Each row was made from one walk, in order. Every step used is in the known rows, and no mark comes twice. Write each row's walk.
Known rows:
ramulu bibok venumuf: [  8  -1   4  13   0 -31   2  -1 -11  -4  -3  22  -5  10  -2  -4 -18  -5
  -7  -6  -5  -3 -20   1  -3  -1   1   3  13   8   2 -11]
ramulu poveg venumuf: [  2  -2  -3  -6  25 -20   0  -3   7   1  11  18 -26 -12   0  32 -14  -5
 -22  -2   1   7   9   5  -2   1 -11   5  25  19   5 -25]
nire vobade ramulu: [ 58  15  -2  29   8  -1   4   0  19   4 -10   8  -2   3   7 -40  -2   0
  -4   8  -4   7  10 -21  -6   8   5  -1  22   2   4  34]
bara poveg: [ 18 -21  -2 -24  10   5   3  -1  -3   1  -3  -3   0  -4  -3   4  -3   0
 -14   0  15  -6  -1  -1  -7   0  -3  -8   7  14  -1  -5]
levut bara poveg bodanor vobade venumuf: [ 72   6  -3 -21   3 -32   2   0  -9  15 -10 -52 -14  12 -10 -17  -7  -7
 -35   7  14   0  29   1  -9  -2   1 -11  16  15  -1  10]
bara poveg nire: [ 14 -22  22 -28  20   1  -3   0  -6  -7  -2   5  18 -30   1   1  -5  -6
 -14  -3  18  -9   4 -10  -8  -5   0  -8  19  17  -4  10]
ramulu bibok: [  5  -5   5   0   6 -23   1   0  -5  -4   2  35   0   9  -1 -15  -7  -1
  11  -4  -4  -1 -18   1  -4  -3   2   0  -8   2  -1  -1]
vobade ramulu: [ 36  16  -1   3   1  -6   3 -10   7   1  -6   4  -7  -1   8 -16 -10   0
   1   7   0   6  14 -14  -4   0   4   0   0   1   8   7]
vobade ramulu poveg lufer: [ 43  19 -13  -8  13 -19   2 -12  18  -7  -5  14   5  -8   9   1 -23   5
  -6   8  12  13   1 -10  -5  -2   1   5  -2  18  16 -10]
bara poveg ramulu bibok: [ 17 -35  13 -28  19 -19   1  -6  -5 -10   2  37  -9   9  -1 -27 -12  -4
  -8  -6   9 -12 -39   4  -6   1   2  -7   7  19 -12 -16]
levut lufer: [ -2  -2  -2 -30  -5  -2  22   6  -2   5  -5   3  -8  -6   5   6   7  14
 -12  -1  -1  10  11   0   3   0   0  -2 -10   7   6   1]
bibok bodanor vobade ramulu poveg lufer: [116  15 -19  -7  14 -51   0   0  14   1   1 -14  -2  -2   5 -16  12   8
   1  10  13  22  -2  -6  -2   6   4   4  11  12  14 -14]
bara poveg bodanor bibok: [ 30 -40   1 -28  21 -21   5  -2  -5   0   1 -55  -4  11   2 -16  -1   0
  -7  12  13  -3  23   5  -6  -3   1  -7  27  12  -4   3]
nire vobade ramulu poveg bodanor bibok: [ 76  -4  -1  17  29 -47   7   2  28   2   4 -30 -22  -2   8 -49 -13   2
  -4  19  -4  18  33 -12  -5   3   8   6  47  15   4  41]
poveg ramulu: [ -4 -13  10  -5   2   0  -1  -4   2  -5   3   3  -8   4   4 -16  -4   0
  -3  -3  -3  -2 -18   2   6   0   3   1  10   5 -10  -9]
bodanor bibok: [ 14  -6   7   2   2 -25   3  -9   0  -4   3 -54  -1  -2   2  -3   1   1
  11  11   3   2   6   4   5  -1   3   0  11  -2  -4   4]
bibok bodanor vobade venumuf: [ 80   6  -5  11   0 -43   0   5  -9  12   1 -47 -14   7  -2 -14  30   4
   3   2   1  10  -7   5   5   7  -3  -2  17  -5  -2  14]
bodanor vobade ramulu: [ 89  12  -2   3   3 -25  -9  -6   7   7  -9 -25 -12  -2   6 -20  -4   3
   3  12   3  13  19 -18  -1   2   7   0   9  -1   6   2]
levut bara: [ -4  35   0   2 -18  -3  10  -3   4   0   1  -2  -2  -3  -7  -9  -6 -13
 -13   1   0  -4  12   0  -2   0   6  -3  -7   0   3  -2]
poveg lufer: [  0   2  -8  -8   1   4  -1  -4   0  -4  -7  -4  30  11   4   5  -1   3
   1   3   8  -1 -12   1  -1  -1  -1   1 -11   4   7 -17]
bodanor bibok venumuf: [ 17  -2   3  16  -4 -32   6  -9  -6  -4  -1 -72  -2  -2   1   4 -11  -2
  -6  11   0   3   7   3   3  -1   1   4  33   3   1  -5]
bodanor vobade venumuf: [ 57   4   1  10   4 -31 -10  -5  -7  11  -9 -49 -11   0   0   2   1   4
  -5   5   3   8   2  -2   3   1  -3  -1  11  -1  -4  12]
bara poveg bodanor: [ 14 -31  -5 -31  19   3   2   8  -6   4  -2   0  -2  11  -1 -12  -1   2
 -16   1  11  -7  16   1 -12  -3  -1  -7  14  14   0  -1]
nire vobade: [ 21  -1   0  26   7   5   3  11  12   4  -3   8   7   3  -2 -27   8  -2
  -4   2  -4   4  -3  -7  -1  10   0   0  20   2  -2  26]
nire bibok: [  0  -4  -7  17   6   4   5 -12  -1  -6   2   7   0   1   3  -3  -9   3
 -18   7  -4   2  -8  -6  -3  -4   1  -1  30   2  -3 -12]
nufi vobade ramulu poveg: [ 65  26  -1  -3  18 -29  22  -7  17   1   2  -1 -31 -17   4 -10 -18   4
  -4   8   3  11   6 -23  -7   0   3   6  -3  12  16   4]
levut bara poveg bodanor bibok: [ 26  -4   2 -28   5 -24  15  -5  -2   1   1 -60  -4   9  -8 -23  -7 -10
 -19  14  12  -8  33   6  -7  -4   7  -9  15  13  -1   2]
levut bara poveg: [ 13  14  -2 -22  -7   2  13  -5   1   0  -3  -3  -2  -5 -13  -4  -8 -15
 -28   3  16 -11   9   1  -9  -1   3 -11  -3  12   3  -7]
nufi vobade ramulu bibok: [ 66  22   7   3  12 -34  22  -8   2   0  -5  18 -17  11   6 -35 -12   0
  14   6  -3   0 -15 -29 -11   0   7   3 -16   1  14   3]

Which walk is each row?
[ 19 -17   0 -10  19 -44   6   2   9  -1  12 -40 -23  -3   2  -6  -9   1
   0   9   1  10  25  11   2  -4   2   6  26  14  -2   8] => ramulu poveg bodanor bibok
[  3   3 -12  -9  11 -15   1  -2  10  -8   2  14  11  -8   0  21 -14   4
  -5   1  12   7 -13   6  -1  -1  -5   6  -4  18   8 -17] => ramulu poveg lufer
[ 75  -6   0   1   5 -52   0  14  -8   4   7   8 -10  14  -3 -31  30  -1
  15  -2  -3   6 -21   4   2   7   6   0   3  -3  -3  -6] => ramulu bibok bodanor vobade
[111  11 -12  -3  29 -55   0   0  11  10  10  -4 -39  -9   6  -4  10  -1
 -15   7   2  20  20  -7  -1   8  -2   4  39  14  11 -22] => bibok bodanor vobade ramulu poveg venumuf
[ 22 -14  -4   3  13 -53   8   1   1   0   9 -54 -23  -2   0   1 -20   2
 -17   9  -1  10  24   9   1  -5   1   9  49  19   2  -1] => ramulu poveg bodanor bibok venumuf
[ 61  11  11  11  25 -35  15 -10  12 -16  14  29 -11 -33  11 -31  -4  -5
 -21   3   0  19   4 -17  -6  -6   7   3  56  17   4  11] => vobade ramulu poveg nire bibok bodanor
[ 63  -6  -6   0  20 -53  -8   7   1  13   1 -34 -31  -1  -2   0 -11   6
 -14   4   2  17  20   4   0   0  -5   3  23  16  -2  16] => ramulu poveg bodanor vobade venumuf
[ 74  -3  -6   1  -1 -31  -1  12  -3   7   5 -25  -6   7  -2 -19  36   3
   7   3   1  12  -3   2   5   7   5   0  13  -6  -2  -4] => bibok bodanor vobade
[107   8 -11  18   8 -32   5 -10   1   2   1 -20 -18   7  10 -43  15   1
 -10  17  -2  18   3 -16  -2   2   9  -1  45  -2   3  -8] => nire bibok bodanor vobade ramulu
[ 41  15  22  -3  22 -28  -2  -9  15 -10   3  25  -7 -44  10  -7 -24  -3
  -8   2   6  13  17 -19  -5  -5   4   5  18  17   7  21] => vobade ramulu poveg nire
[101  16  -5 -25   5 -24   1  -2   4  13 -11 -24 -21  11  -1 -39 -12  -7
 -29  14  14   3  46 -17 -13  -2  11 -10  12  14   8   1] => levut bara poveg bodanor vobade ramulu
[ 61   8  30  26  20 -28  -2   3  12  -8  -6  48  16 -15  11 -58 -12  -5
   5   2  -6   2  -4 -30 -10   3  10   0  22   8   0  48] => poveg nire vobade ramulu bibok
[ 21 -32  10 -16  14 -26   3  -7 -12 -10  -4  25 -12  10  -2 -20 -25  -7
 -24  -7   8 -13 -39   4  -6   1   0  -3  27  25  -9 -24] => bara poveg ramulu bibok venumuf
[109  12  -8   1   3 -36   0   3   4   8  -1 -24 -15   5   6 -38  25   2
   8   8   1  16  11 -12   0   6   8  -1  16  -6   6   4] => bibok bodanor vobade ramulu
[ 85   1   2  12   5 -65   2   5 -14   8   3 -13 -15  14  -5 -29  24   1
  12  -3  -2   9 -26   7   1   5  -1  -2   7  -2  -5  11] => ramulu bibok bodanor vobade venumuf
[ 13   3  -3 -30   1   1  11   6  -2   6  -2  -5  -5  11  -9 -22  -8 -10
 -30   2  11 -12  28   1 -12  -2   5  -9   7  14   2  -2] => levut bara poveg bodanor
[ 65  14  -4  25  18 -20   5   3  30   2   0  28 -18 -16   5 -30 -16  -2
 -12   7  -1  15  10 -17  -6   8   3   3  29  16   6  33] => nire vobade ramulu poveg
[ 91 -40   6 -28  20 -49   2   7  -9  -1   7   9 -18  13  -3 -46  23  -4
  -1  -4  10  -2 -42   7  -1   7   6  -8  22  13 -13 -19] => bara poveg ramulu bibok bodanor vobade
[ 74  -8  10  10  25 -48   0   4   4  -8  17  -4  -9 -37   4 -12  13  -3
 -22   3   3  19  -3  -5   2  -1   5   4  60  15  -6  -1] => ramulu poveg nire bibok bodanor vobade
[ 89  13  -5   0  29 -45 -11  -9  15  10   1  -3 -34 -13   8  11 -19  -2
 -20  10   4  18  27 -12  -3   5  -3   5  30  19   9 -23] => bodanor vobade ramulu poveg venumuf
[ 94   2  -2  12  10 -58  -9   3  -7   9 -12  -4 -18  24   8 -40 -18   1
  -8   7  -8   9  17 -18  -7  -2  11   5  27   9   7  -4] => poveg bodanor vobade ramulu bibok venumuf
[ 43   5  -4  -8  19 -26   1  -1  15   3   3  19 -31  -2   9 -19 -21   3
 -12   5  -2  15  31 -10  -8  -5   4   5  14  16  10  11] => vobade ramulu poveg bodanor
[  3   0  22  -4  18 -22  -4   3   9  -9  10  17   4 -45   1  10 -14  -4
 -11  -6   6   7   6  -5   0  -4   0   5  20  18  -1  15] => ramulu poveg nire
[ 23  -2  20  20  24 -18  -2  15  21  -6   7  27   8 -41  -1 -11  -7  -6
 -13  -2   2  10   2 -11  -1   6   1   5  37  19  -4  42] => ramulu poveg nire vobade
[  6 -12  12  10   3 -30  -1  -6  -8  -9  -1  21 -12  14   3 -22 -20  -5
 -11  -9  -9  -5 -38   4   1   2   4   5  20  12  -8 -20] => poveg ramulu bibok venumuf
[112  13  15  -3  21 -58  -4   5  12  -2   8  -5 -16 -38   6 -24  11  -1
  -1   3   7  21  16 -16   0   2   9   4  32  12   5  19] => bibok bodanor vobade ramulu poveg nire
[ 14 -24  16 -12  25   6   2 -13  -7 -14   0   8  16 -27   1  -3 -14  -5
 -33   4  14  -6  -2 -14 -12  -8   0  -8  47  19  -7  -3] => bara poveg nire bibok
[ 95   9   4   4  11 -47 -10  -7   2   4  -8  11 -12   6   6 -31 -10   0
  11   8  -1  10   0 -16  -5   1   9  -1  -5   1   3   1] => bodanor vobade ramulu bibok
[ 74 -19   9  -5   8 -53  -2   9  -6  -1   9   9 -15  18   0 -48  26  -2
  12  -5  -4   4 -40   6   8   8   9   1  15   2 -13 -15] => poveg ramulu bibok bodanor vobade
[ 57  -2   0  -6  21 -51   5  -9  15  -1   7 -38 -27  -3  10 -22 -21   4
  -1  17   0  16  38  -3  -3  -4   7   5  24  14   5  16] => vobade ramulu poveg bodanor bibok
[ 34 -24  22   0  25   8   1  12   7  -6  -3  12  25 -26  -2 -24   2  -6
 -19   0  14  -5  -1 -16 -12   6   1  -8  41  17  -7  37] => bara poveg nire vobade
[114  13 -10  -2  11 -55   3   4  14   5   7  -7 -32 -13   2 -22  14   1
  -1   7   4  24  11  -7   1   6   6   3  21   8   8   4] => bibok bodanor vobade ramulu poveg
[ 32   7  13 -11   5  -8  22  -6  -6 -15   8   7  15 -24  -7 -30   9 -19
 -41   1  12  -8   1  -7 -11  -4   7 -10  47  16  -3  -3] => levut bara poveg nire bibok bodanor
[ 43  15  14  26  21 -32   6 -21   7 -16   0  12  -9 -40   9  -3 -44  -6
 -44   6   1  16  13 -24  -8  -9   4   8  68  27   7   1] => vobade ramulu poveg nire bibok venumuf
[ 54 -15  -7 -10  20 -39 -11  14   7  10   7 -13 -23  -5  -2   0  -4   3
 -10   4   1  14  24   4   0   0   2   5  19  15  -1  -1] => ramulu poveg bodanor vobade
[ 14 -16  -1   9   3 -35   5   0 -10   1  -1 -71  -7  15   5 -11  -9   2
  -7  10  -5   3  23   3   0  -3   3   5  42   5   0  -1] => poveg bodanor bibok venumuf
[ 31   4  24  29  24 -29   0   4  14  -3   1   7  -1 -41  -1 -12 -13  -3
 -19  -3   2  11  -1  -9  -4   5  -6   3  39  20  -5  59] => ramulu poveg nire vobade venumuf
[ 69  26  21   1  11  -2   9  -3  17  -4 -11  13  16 -30  -3 -49 -14 -18
 -32   8  14  -6  25 -31 -17   3  11 -11  27  19   4  42] => levut bara poveg nire vobade ramulu
[113   7 -15  15  18 -52   7  -8  13   0   9  -3 -33 -12   8 -27   5   1
 -19  13   0  26   4 -11  -3   1   7   3  50  11   5  -9] => nire bibok bodanor vobade ramulu poveg
